Each row comes from the steps of one path. Every step used is in the known rows, and no mark comes twice. Write the path behind each row, first mark first.
Known rows
vusez/fanaf: [ 1.94  0.34 -0.15 -1.88  1.18 -3.21 -0.05 -1.62  0.07 -1.60  1.61  1.27
 -2.15 -0.37 -1.16  0.67  0.92  0.78 -1.16  0.25]
zofup/bemiv/fanaf: [ 0.31  2.53  0.25  0.16 -0.72  1.20  0.55 -0.73 -0.53  0.58 -1.76  2.39
  0.67  0.72 -2.43  0.05 -0.69 -1.25  0.91 -1.05]
vusez/fanaf/gemitu/maran/rufe/zofup: [ 0.40 -2.38  1.08 -1.99  0.26 -2.95 -1.61 -4.99 -3.10 -1.06  0.65  2.23
 -3.62  0.08 -0.90 -0.17  3.16 -0.80 -1.24 -1.37]
detil/zofup/bemiv/fanaf/gemitu/maran: [-0.84  2.04  0.47  1.35  0.86  2.18 -2.22 -2.89 -1.97  0.65 -3.58  2.82
 -0.40  0.54 -2.53 -0.37  0.60 -1.87  1.77 -2.76]
bemiv/fanaf/gemitu/maran: [-0.81  1.93  1.26 -2.28  0.41  3.30 -2.20 -3.57 -2.07  0.76 -0.86  2.69
 -1.04  1.41 -1.19  0.07  0.37 -4.42  1.03  2.31]
gemitu/zofup/bemiv/maran/rufe: [ 3.24 -1.44 -2.47  3.09 -1.52  0.86 -2.85 -0.81 -1.90  0.19 -1.17  2.57
 -0.87  0.85 -3.54 -0.16 -0.53 -1.21  0.26 -2.75]
fanaf/gemitu/zofup/bemiv/maran: [ 2.11 -0.23  0.07  2.09 -0.61  1.73 -2.54 -1.69 -2.14  2.17 -0.40  1.61
  0.44  1.78 -2.67  0.55 -0.32 -2.86  1.16 -1.24]
rufe/zofup: [-0.72 -2.05 -0.73 -0.24 -0.40 -1.32  1.28 -0.65 -1.86 -0.81  1.00  0.88
 -0.55  1.66 -0.01 -1.04  0.80 -1.41 -1.36 -3.83]
vusez/fanaf/gemitu/zofup: [ 2.83  0.22 -0.22 -1.58  1.30 -2.44 -1.35 -2.65 -2.23 -0.60  0.73  1.34
 -1.28  0.80 -1.15  0.91  1.40 -1.31 -0.13  0.18]
detil/zofup/bemiv/maran/rufe: [ 0.36 -1.60 -1.31  3.51 -0.34 -1.28 -2.21 -1.90 -1.52 -0.19 -1.38  2.39
 -1.52  0.29 -2.91 -1.11  0.18  2.34  0.75 -3.28]
bemiv/fanaf/gemitu/maran/rufe: [-1.24  0.94  0.78 -1.79 -0.49  2.34 -2.38 -4.28 -3.17  0.39 -1.77  2.87
 -1.61  0.92 -0.78 -0.64  0.99 -2.67  1.38  2.73]
maran/rufe/zofup: [-1.06 -3.38 -1.14  0.31 -1.58 -2.61  0.90 -1.35 -3.21 -1.13 -0.10  1.13
 -1.04  0.88  0.46 -1.76  1.57  0.98 -0.76 -2.62]
maran/bemiv/fanaf: [ 1.38  1.56 -0.31 -1.31 -2.04 -1.90 -0.09 -1.16 -2.06  1.10 -1.63  1.47
 -0.25  0.55  0.50 -1.33  0.39  0.14  1.24  2.92]
detil/zofup/bemiv/maran/pavu: [ 0.07 -1.40 -0.26  2.25  0.65  0.00 -2.61 -0.40 -0.82  0.03 -0.22  1.83
 -0.42 -0.59 -3.66 -0.53 -0.42  2.54  2.09 -2.53]
pavu/maran: [ 2.05 -2.05  0.31 -1.05 -0.16 -1.21 -2.69  0.74  0.24 -1.15 -0.03  0.25
  1.89 -1.09 -0.86  0.05 -0.05 -0.87 -1.37  0.25]
vusez/fanaf/gemitu/zofup/bemiv: [ 3.20  0.67  0.47  0.01  0.36 -2.15 -0.75 -2.25 -1.80  0.25 -0.60  1.27
 -0.48 -0.04 -2.11  1.20  1.26 -0.80  0.14 -1.66]
detil/maran/rufe/zofup/bemiv/fanaf/gemitu: [-1.18 -1.78 -2.13  0.74 -0.86  0.44 -0.19 -3.11 -4.84 -0.31 -2.48  3.14
 -2.60  1.31 -3.76  0.68  0.90 -1.49  1.01 -2.40]
detil/maran/bemiv/fanaf: [ 1.49  0.26 -3.25 -0.73 -0.72  0.28 -1.61 -1.27 -2.26  0.25 -2.44  1.80
 -2.75 -0.06 -2.83  0.80  0.08 -0.45  1.02  2.02]
gemitu/maran/rufe/zofup/bemiv/fanaf: [-0.48 -1.24 -0.87  0.20 -1.57  1.60 -1.47 -2.83 -2.86 -0.79 -2.47  3.57
 -2.13  0.41 -2.34 -1.20  1.30 -2.78 -0.52 -3.95]
fanaf/gemitu/maran: [-0.78 -0.21  2.42 -0.41  0.14  2.75 -2.57 -2.37 -0.84  1.42 -1.00  0.11
 -0.73 -0.28 -0.04  0.47  1.00 -2.46  0.58  0.88]

Which path is each row?
[ 0.04 -3.05  0.40  0.85 -0.89 -0.45 -0.65 -0.62 -1.89  0.23  1.99  2.10
 -0.89  1.02 -3.30 -0.62  0.09 -0.41  0.31 -4.22] -> rufe/zofup/bemiv/maran/pavu
[ 0.32 -2.13  0.34 -0.83  0.46  0.74 -2.88 -0.77 -0.49 -0.02  3.27  1.54
 -1.42  0.15 -2.68 -0.10 -0.70  0.57  1.42  2.34] -> bemiv/maran/pavu
[-0.17  2.59  1.97 -0.09 -0.67  3.33 -1.36 -2.62 -1.37  1.86 -2.63  2.51
  0.04  0.33 -2.37  0.59  0.05 -3.45  1.52 -0.17] -> zofup/bemiv/fanaf/gemitu/maran
[-0.45  1.41  1.92  0.29 -1.49  2.23 -1.28 -3.24 -2.36  1.55 -3.36  2.73
 -0.37 -0.16 -1.93 -0.21  0.60 -1.54  1.66  0.28] -> zofup/bemiv/fanaf/gemitu/maran/rufe
[ 0.67 -0.20  2.69 -0.17 -1.79  0.28 -2.75 -2.30 -1.50  2.76 -2.40 -0.70
 -0.46 -1.08  1.17 -0.53  1.70 -0.45  1.35  2.31] -> fanaf/gemitu/maran/bemiv
[ 2.25  1.57 -0.41 -1.03 -1.97 -1.24 -1.15 -1.92 -3.93  2.01 -2.36  1.34
  0.66  1.70  0.38 -1.37  0.56 -1.53  2.12  2.95] -> maran/bemiv/fanaf/gemitu/zofup
[-0.57 -2.67 -0.21  1.88 -2.32 -2.35  1.36 -0.84 -2.71  0.03 -1.63  1.15
 -0.13  0.13 -0.58 -1.49  1.25  1.63 -0.29 -4.48] -> maran/rufe/zofup/bemiv
[ 2.64  2.03 -2.48  0.87 -0.55  2.15 -0.82  0.02 -1.79  0.06 -2.61  2.95
  0.90  1.37 -3.12  0.12 -0.82 -3.35  0.69 -2.81] -> gemitu/zofup/bemiv/fanaf
[ 3.79  0.02 -0.17  0.05  0.82 -1.67 -2.63 -3.45 -1.82  0.22  1.49  2.76
 -1.92  1.39 -3.73  1.35  0.78 -1.97  0.02 -0.89] -> vusez/fanaf/gemitu/zofup/bemiv/maran
[ 0.69 -2.85  1.02 -0.98 -2.00 -2.79 -1.19 -2.25 -3.92 -0.35 -1.44  2.82
  1.96  0.95 -1.54 -1.43  1.14 -1.27 -0.24 -1.51] -> pavu/maran/rufe/zofup/bemiv/fanaf/gemitu
[ 1.81 -1.21 -0.04  2.43 -1.62  0.60 -2.64 -2.36 -3.25  1.99 -1.18  1.75
  0.01  1.38 -2.24  0.06  0.47 -1.41  1.57 -0.61] -> fanaf/gemitu/zofup/bemiv/maran/rufe
[ 1.63  0.59  0.83  1.96 -0.90  1.13 -0.81 -0.46 -1.97  2.11 -2.52  0.13
  1.90  0.66 -0.97  0.50  0.28 -1.58  1.59 -1.85] -> fanaf/gemitu/zofup/bemiv
[-1.09  2.12  0.46  1.33  0.62 -0.07 -0.17 -2.27 -2.36  0.96 -2.86  2.39
  0.77  1.18 -1.86 -0.62  0.24 -0.16  2.19 -2.14] -> detil/zofup/bemiv/fanaf/gemitu
[ 1.70 -0.90  1.08  1.35 -0.60  1.79 -3.01 -1.00 -2.25  1.98  0.13  1.29
  0.90  0.63 -3.00  0.43 -0.32 -0.76  2.86  0.03] -> fanaf/gemitu/zofup/bemiv/maran/pavu
[-1.37  1.09  1.92 -3.01  0.50  3.52 -2.65 -2.87 -2.23  0.70 -0.48  2.44
 -0.49 -0.06 -1.52 -0.22  0.30 -2.56  2.83  3.31] -> bemiv/fanaf/gemitu/maran/pavu
[-1.61 -1.05  0.76  0.35 -2.21 -1.88  1.47 -3.06 -4.72  0.72 -1.65  2.64
  0.05  1.77 -0.62 -1.55  1.32 -0.23  0.89 -2.24] -> maran/rufe/zofup/bemiv/fanaf/gemitu
[-0.19 -1.48  0.18  1.38 -1.31 -1.05  1.74  0.00 -1.39  0.19 -0.48  1.08
  0.39  0.99 -1.16 -0.52  0.43 -1.00 -0.83 -5.74] -> rufe/zofup/bemiv
[-0.99  0.25  1.08 -0.40 -0.96  1.79 -0.37 -3.08 -3.14  0.84 -1.32  3.20
 -0.52  1.93 -2.18 -0.31  0.93 -4.73 -0.01 -4.15] -> rufe/zofup/bemiv/fanaf/gemitu/maran
[-0.16 -4.15 -1.80  0.57 -0.99 -1.85 -1.29 -3.00 -3.15 -0.90  2.70  2.85
 -2.98  2.68 -1.79 -1.38  0.83 -1.04 -1.12 -1.83] -> bemiv/maran/rufe/zofup
[ 3.53 -1.04 -0.44  0.44 -0.03 -2.84 -2.59 -3.94 -2.95 -0.07  0.54  3.12
 -2.49  0.88 -3.39  0.55  1.41 -0.27  0.14 -0.26] -> vusez/fanaf/gemitu/zofup/bemiv/maran/rufe
[ 0.44 -2.30 -0.59  1.47 -1.11 -0.52 -0.01 -1.50 -1.59  0.23  1.84  2.51
 -1.33  2.22 -2.91 -0.35 -0.02 -2.66 -1.25 -5.21] -> rufe/zofup/bemiv/maran
[ 0.11 -1.59 -0.29  0.32 -0.91  1.73 -2.95 -1.70 -0.70 -0.54 -2.14  0.95
 -2.00 -1.60 -0.45 -0.64  1.27 -0.31 -0.31 -0.20] -> gemitu/maran/rufe
